Each row comes from the steps of one path. Every step used is in the known rows, and no mark comes twice. Write the path behind each row, first mark first.
Known rows
w-g-m-j-r: [ -9  18 -21  -3  -1   0  14  11   2  -3  -4 -23  -4   3   5 -13  -7  -3
  -2   6  -4  -6   8   7  -1   4   7   2   5   2 -15  16  -2  -6  -2  -6
   6 -15  -4  -3   0]
m-j-r-y-k-w-g: [-16  -5  24   7 -10  10   5   4  10  13   5 -23  -6  -9 -24 -11  13  -4
  -4   2   0  -4   2   9  11  10  -6  -5  11   6   0  -7  -8  -1 -10   4
  14   1  -5   4  -5]
y-k: [  5  -4   1   6   3   3   6  -7  -1   4   4   1   7 -11  -3   8  -3   6
  -4   1   1   6   2  -5  -4   2   2   7  -4   6   9   2  18  -1   0  -2
  -1   7   0  -3   1]
g-r-k-j-w-y-m: [  2 -10  22   2   1   6 -15  -7  12   6   5   8 -11 -10 -13   0  13  -2
   3   2  -3  -7 -21  -7   6   0 -14   7   9   4 -11  -4 -21  13  10   8
  12 -16  -3   1  -4]
m-g-r-w: [  7  -5   3  -7   8   2   0 -10  -3 -10  -1  10   1   6   7   7   4  15
  -9   4  -3   2   3  11  -4  -2   1 -10 -10  -1   3 -11   3  -7  -6  -8
 -11   0   2  -3   4]
w-y: [  1   2  -5   5   4  -5   2   4   1   3   6  -8   3 -17   3   1  -4 -14
   1  -1   5   1   1  -8  -2  -5   2   4  -6 -14   8   5  25   4  -7  -3
 -10  10   5   0   1]
k-m-w-y: [ -7  -6 -12  -1  18  -9  -7  -1   6  -5  -8  -1   4 -12   4  -3   3  -7
   8  -6   1   5  11  -4 -15  -8 -14  -6  -1 -16   7  22  -5   3   9   9
  -1   5   4 -21  -4]
j-g: [  2   3  -1  -5   0  -1   6   4   5  -5  -3   8  -4   8  18   8 -13   1
  -5 -13   2   6   6   2 -10  -5  11   9  -7  -4   7   7  20   4  -6  -8
 -14   5  -2  14   9]
m-w-g: [ -2   0 -17  -1  10   4   6 -11   3  -7 -10 -18   1   4  10  -5  -4   4
  -7  -7  -2   8  15   6 -20  -4  -6  -2  -1 -11   4  18   6  -5  -1   1
 -13 -11  -3 -12  -3]
r-w: [ 13  -1   2   0   8  -6   1  -6 -14   0   1  13   6   8   6   6  -4   2
   0  11   2   5   3  -6  -2 -11   9   4 -13  -9  15  -7   4  -5  -3   2
 -14   6   5   5  -1]
j-w-g-m-r-k: [ -8   4 -11  -3  -2   7   3  -5  12  -7  -5  -4  -6  14  -7  -6  -1  -4
   0  -4 -10  -1 -14  23   3  16 -10  14  11  11 -11  -2 -20  -9   2  -3
   7 -23  -1 -23 -11]
m-w-g-p: [ -3   4 -17   2   6   3   5 -12   1   0 -10 -23   3   4  12  -7  -5  -4
   2 -14   5   6  13  -1 -17  -5 -10  -9   7 -19   2  20  -1  -4  -6  -3
  -5 -24  -3 -23  -3]
k-w-j-r-g: [  2   1  21  -4 -16   4   9  15  -8   3   0  -4  -7  22  -7  -7  -4  -6
 -13  16   3  -1   5 -12   6 -14  15   1   1  -9  -3  -9   6   6  -3   5
 -12   7   2  29   9]
b-p: [  2   3 -21   3   3 -10   1  14  -8  -4   0  -1  10  -7  19   9  -1  -6
  -2   1   4  -2   6  -5 -11  -5   3  -3 -13 -10   6   4  25   9   5 -12
   0   7  -2  -5  16]
k-g-r-w: [ 19  -9   5  -6  -1   5  -9 -11 -15  -4  -2  10  -9  13   5   7   4  11
  -8   4   3   3   1   1  -2   3  -4  -3  -7  -1  -6 -10  -1   1 -10  -4
  -8   1   4   2  -1]
y-r: [  7  -1 -12  -1  -6   5  -2  -1  -3  -8  -1   2   3  -9   4   8   1  11
  -5   9   1  -3  -4   0  -4  -3  -3  -3  -8   8   4   4  22  -1   3  -2
  -6  14  -4  10   7]
y-m-r-k: [ -3  -3  -2  -3   1   6   1   5   4  -5   5   8   7 -12   1   8   4   9
   1   8  -4   0 -19   6  10  11  -6  -6   4  24   1  -3   2  -4   9   1
   4  10   2  -7  -6]
w-y-m-r: [ -5   2  -6  -9   6   4  -3  14   9  -9   3  -4   4 -29  -4  -1   5  -3
   2   4   0  -6 -13   7   5   1 -10  -4  -1  10   0   6  15   5   7   0
   2  13  -2  -6  -1]
j-w-y-k-g-p: [  3  -4  23   1  -4   2 -12  -8   0  18   4  -6  -1  -3 -11   2   2  -7
  11 -37   9  10  -6   4  -6  11 -12  11  12 -13   4  -1 -10  12  -9  -3
   8 -12  -1 -16  -8]
r-g-m-j: [ -3  12  -6  -5  10  -8  10  -2 -14  -9  -2   6   8   0  13   1  -6   4
   1   7  -6  -2  14   2  13   1  14 -14  -3   2  -3  15 -11  -7   1 -10
   0   6   4   0  -1]
y-m: [  9   6  -6  -8   9  -2   3   8  -2  -1  -2   3   4 -12  13   7  -5   3
   0   2  -3   2   0  -4  -4  -7   0   1  -3   0   4  16  11   5   7   4
  -7   7  -2   2   0]
g-m-j-r-k-w: [ -4   5   7   8 -13  -4   5   6  -2   5   3  -7   1   7  -7  -8   4  -7
   3  13   2  -6   0 -10   6   6   5  -1   6   8  -7  -2 -15 -12   2   6
  15   1   1  -4  -6]
w-g: [ -2   4 -11   1   4   3  12  -1   1  -1  -5 -15  -5   0  12   0  -8  -9
  -8  -5  -2   3   9  -1  -7  -3   1   1   1 -11  -2  11  20   4  -6  -3
 -16  -8   3   0   2]
m-j-g-r-k-w-y: [-11 -10  25   9 -10   9  -4  -6  13   5   3  -7  -8 -12  -5  -6  13  -5
 -10 -11   7  -4   2   0   7  10  -4 -14   3   5  -7 -10   2  -2 -10  -6
   2   1   0   4   3]
m-j-w-k: [ -1   1 -10   8   8 -11  -4 -11  -7   6  -1  -1  10  -9  -7  -7   1   5
  -2 -10   3   5   8  -2  -6   3   7  -4  -6   4   8 -10   6 -12   9  -4
  -7  -6   1  -4   1]
k-j-w: [  5  -1   3   1  -4  -9  -7 -10  -4  -6  -5  17   5  14   5   4  -3  -1
   3   7  -1  -5   5 -15 -16 -18   6   7  -6  -7  -1   0  -4   3  13   4
  -5  -7   2   8   8]
k-j-r-w-g-p: [ -4   0  16   1 -10   1   3   0  -4   8  -2  -7 -11  25  -4  -4  -2 -11
   5  10   6  -7   0 -16   0 -16   1   4  10 -18  -7  -7 -17  11  -7   5
   3 -30   0  12   3]
g-p: [  6   7 -13   4  -2  -5   4  -2  -8   4   2  -3   9  -2  14   4  -9  -9
   7  -2  10  -1   5 -18  -5  -8   3  -4   0 -11   4   9  14   0  -5  -7
  -3  -6   4  -9   3]
r-y-m: [  2   5   1  -5  13  -2   3  13   2   3   7   5   2 -16   2   6   0  -4
   8   1  -7  -1  -7   3  11  -1  -3  -1   1  -3   9  12  -2   7  -1   4
   3  16   0   3  -7]
g-m-r-y: [ -6   7 -20  -2   0  -2   4   8   6 -14   5   2   6 -10  -7   0  -1  -6
   9  15  -7 -14  -9  12  15   9  -5  -1  -1  11  -6   4  -5  -8  -2  -6
  18  15   2 -17  -6]
w-y-k-r-g-p: [  4  -8  25   3 -13  11  -4  -3  -6  18  14  -7  -7  -5  -9   9   2  -5
   7 -12   8   2 -12   6  22  12  -9  -2  13   0   2 -15  -2  16 -22  -3
   9   4   7   5  -5]
y-m-j-g: [ -5   9   4 -12   9   0   5   9   3  -6  -6   7   5 -11  20   3  -3  16
  -3 -13  -5   3   9   9  -4  -2  11 -10  -3   9   2  18   4   2   9  -5
  -7   7  -7  13   8]
m-j-w: [  6   8 -12   1   5  -9  -4 -10  -9  -6  -2   9  17   1   9  -1  -1  10
   2   2   1   2   9   0 -15  -6  12  -4 -12   2   8   2   1 -15   9  -7
  -7  -1   1   0   4]
y-j-g: [ -4   2   9  -6  -3   3   0   1  11  -8  -2  11   1   4  14  10  -6  11
  -4  -9  -1   4   4   1 -10 -11  14   5  -4   2   1   6  12  10   4  -1
  -6   7 -11  24  13]

Which path is each row?
[ -5   7   0   0  -5   3  15  11   5  -6  -5  -1   3   8  14  -4 -13   0
 -12  -9  -5   3  11  -7  -3 -10  18  -1  -3  -7  -3   6  21   2   1  -6
 -16   3  -2  19  17]
w-j-g
[  1  -4  20  -9   7  -3  -6  10 -14  12   1  -2  -7  -2 -13  -5   8  14
  -1 -11   1  10  -3   6  10  14   1  -6   6   9   1 -15 -16   6   4   9
   1   4  -2  12  -9]
y-m-j-r-w-k-g
[-14  -4  15  -3 -11  16   3   5  11   6  -7 -18  -8  -6  -5  -6  10 -12
   1 -10   2  -5 -10   1  11   7 -23 -16  24   6 -12   2 -13   6   2   8
   9 -17  -1 -21 -10]
y-m-r-k-w-g-p
[  5  -6  16   8 -16   0   1   5   2  11   8  -2  -7  16  -8   3   1  -9
  -1  11   9   3  -9 -13  -2   1   2  12   2   0   7 -15   5  -1  -6   8
   0   5   4  10  -4]
j-r-k-w
[  0   5   8  -9  -5  11   8  11  -1  -9 -11   8  -5  14  -4  -7  -3  10
  -9   1 -11  -5  -1   9  10  -8   8   4  -1   1  -8   2 -11  -1   6   3
  -3   0 -12  17  10]
y-r-w-j-g-m
[  3   3   4  -1 -12  -1   4  10  -2   6   8  -1 -11  21   1   5  -7  -4
   4  -7  -3   5 -12   1   6  21   0  18  12   3 -10   2 -11   5  -9   0
   9   1   5  -2 -11]
j-r-k-g-m
[  6  -3  -7   4   7  -7  -4  -7  -2   9   0   2  -3   1  -9  -2  -5  -5
  -2 -12   5   9   0  -3  -9   1   1  16  -5  -5  11 -12  11  -2   3   1
 -10  -8   0  -3  -2]
j-w-k
[  5   4 -13  -6   3  -2   1  -1  -8 -16  -4  12   5   6  -4   0  -2   3
   3  21  -2  -7  -5   9   6  -3   1   3  -9   9  -2  -5  -9 -12   3  -1
   5   2   2 -16  -4]
g-m-r-w
[ -1   3 -12  -4  12 -14  -8  -5  -5  -8 -12  18  12   1  13   0   2   7
   8  -1  -5   1  14  -2 -13  -8   4 -11  -5   0   1  12 -16  -9  20   0
  -1  -2   6  -9   4]
k-m-j-w
[ -4  -4   2  -1  13  -5  -8 -11  -1   0  -8  17  12  -8  -1   2   8  14
   6  -5  -6   5  10   2  -8   1  -2  -6   0  11   4   8 -19  -8  20   2
   9  -3   1 -16   1]
y-k-m-j-w
[  7  -4 -26   4  -2   0  -4  -5  -3   1  -4 -13  -6   0  -8  -7  -3   3
   0  -4   0   1   1   6  -4  12 -15   5   3   7  -9  -4  -5  -5   1  10
   8  -2  -1 -20 -10]
g-m-w-k-r
[ 14  -6  -9   3 -11  -1 -11  -3  -5  10   2   1  -8   8  -8   0  -2   0
  -2  -9   4   3  -9   6  -5   8  -6  15  -2   7   0 -28   7   1  -2   6
  -6  -3   3   4  -2]
j-w-k-r
[  1  -5 -16   7   0  -2  -4   0   2   4   4 -12  -7  -4 -17  -7   2  -4
   8  -4  -5  -3  -6  13  11  18 -19   1   6   5  -5  -8 -18  -3  -7  11
  19   7   1 -19 -17]
g-m-w-k-r-y
[  7  -2 -13   4   1   3  -2  -4   3  -3  10   1  -2 -11  -1   4   2   0
   0  16   0  -8  -6  -1   8   4  -5  -1  -6   3  -2  -1  11  -2 -13  -9
   7   9   2  -1  -1]
g-r-y
[  1   1   8   0   2  -3 -12  -4   5  -1   7  16   9   1  -7   7   5   6
  11   3  -5  -1  -9   6  -2  -8   5   9  -4  -3  10  -4 -13   2   6   4
   8   8  -9  12  -1]
r-y-j-w
[ -1   0  -1  -6   9 -11  -5   6 -10  -4  -4  15   4  10   2   0   5   9
   7  20   1  -1   6  -4   0  -8   9  -8  -6   2   5  -3 -20  -7  10   4
   2   4   7   6   1]
k-m-j-r-w
[  1  -4 -13  -3  -5   4  -2  -1   8  -1  -8  -6 -16  12  -2  -5  -7   5
  -3 -21  -1   5   3  19  -7  14 -11  11   5   8  -8  -3  -7   1  -4   6
   6  -4  -7  -7  -5]
j-g-m-w-k-r
[-15  -1   2  -5  -4   9  -9  -3  17 -13   0   0   3   0 -14  -2  10   7
   4   2 -10  -7 -13  26   2   2  -6   0   4  10  -4  -8 -15   2   5   0
  10  -4 -11   2  -1]
m-r-y-j-w-g
[  8  -2  11   3  10  -6  -1   0  -9   5   5   3   2  -5  -5   1   1 -10
   3   4   5   3  -1  -5   3 -10   4   5 -10 -19  16  -8   7   1  -9   3
 -12   8   5   3  -3]
r-w-y
[ -6   7  -3  -2   1  -4   6  -1   0  -8  -3   6   8  -2  20   3  -6  11
  -5 -10   0   2  14   3  -7  -1  17 -12  -8   4   4   9  14  -6   0 -12
 -10   8  -1  13  12]
m-j-g
[  3 -13  15  13 -10   8  -5  -6   7   9   8 -11 -11 -14 -13  -2  12 -17
  -7   5   9  -5  -8 -13   7   5 -13  -2   3  -4  -4 -12  10   2 -10   3
   2   1   5  -6  -4]
g-r-k-w-y
[-10   5   1  -8   3  -7  -1   8  -9   0  -1   9   1  12  13   4  -2   1
  14   4   5  -1   7  -7  11  -3   7 -17   8  -2  -1  10 -20   4   0  -8
  10  -6   8   4   3]
k-m-j-r-g-p
[ -4  -9  23  14  -6  -2   1   0   3  14   7  -9  -3 -10  -9  -1   6 -25
  -1  -5   7   3  -3 -16   5   0  -6   0   4 -13   8  -8   9   5  -8  10
  -5  11   8  -3  -7]
r-k-w-y
[  1 -12   3  14 -10   5  -1 -16   1  -2   6   9  -2  -1   1   7   5   1
  -6  21  -1 -10  -6 -23   6   0  -2  -8   2  10 -15  -8   2   3   2  -1
   7  -5   6   4   5]
g-r-k-j
[  2   9 -12   3 -10   1  11  16  -1  -1   5 -11   6   7  -1  -8  -8  -1
  -8  18   1  -2   0 -15  -2 -10  16   8  -3  -2  -4  -1  23  -3   2  -3
  -7   3  -1  19  12]
w-j-r
[  1 -10   2   6   3   5 -17 -13  12   6   9   4  -6 -14 -28  -2  12   6
   1   1   0  -4 -15   6   7   6  -8   8   0   9  -3 -19  -6   4   1   1
  16  -6 -13   4  -2]
g-r-y-j-w-k
[  0  10   7  -6   3   0  16   9  -2  -4  -9   7  -2  20   4  -9 -12  -2
  -7  -4 -10   0   8  -1   6 -11  17   8  -1 -12  -5   5 -10  -2   1   0
  -8  -6  -4   9   7]
r-w-j-g-m
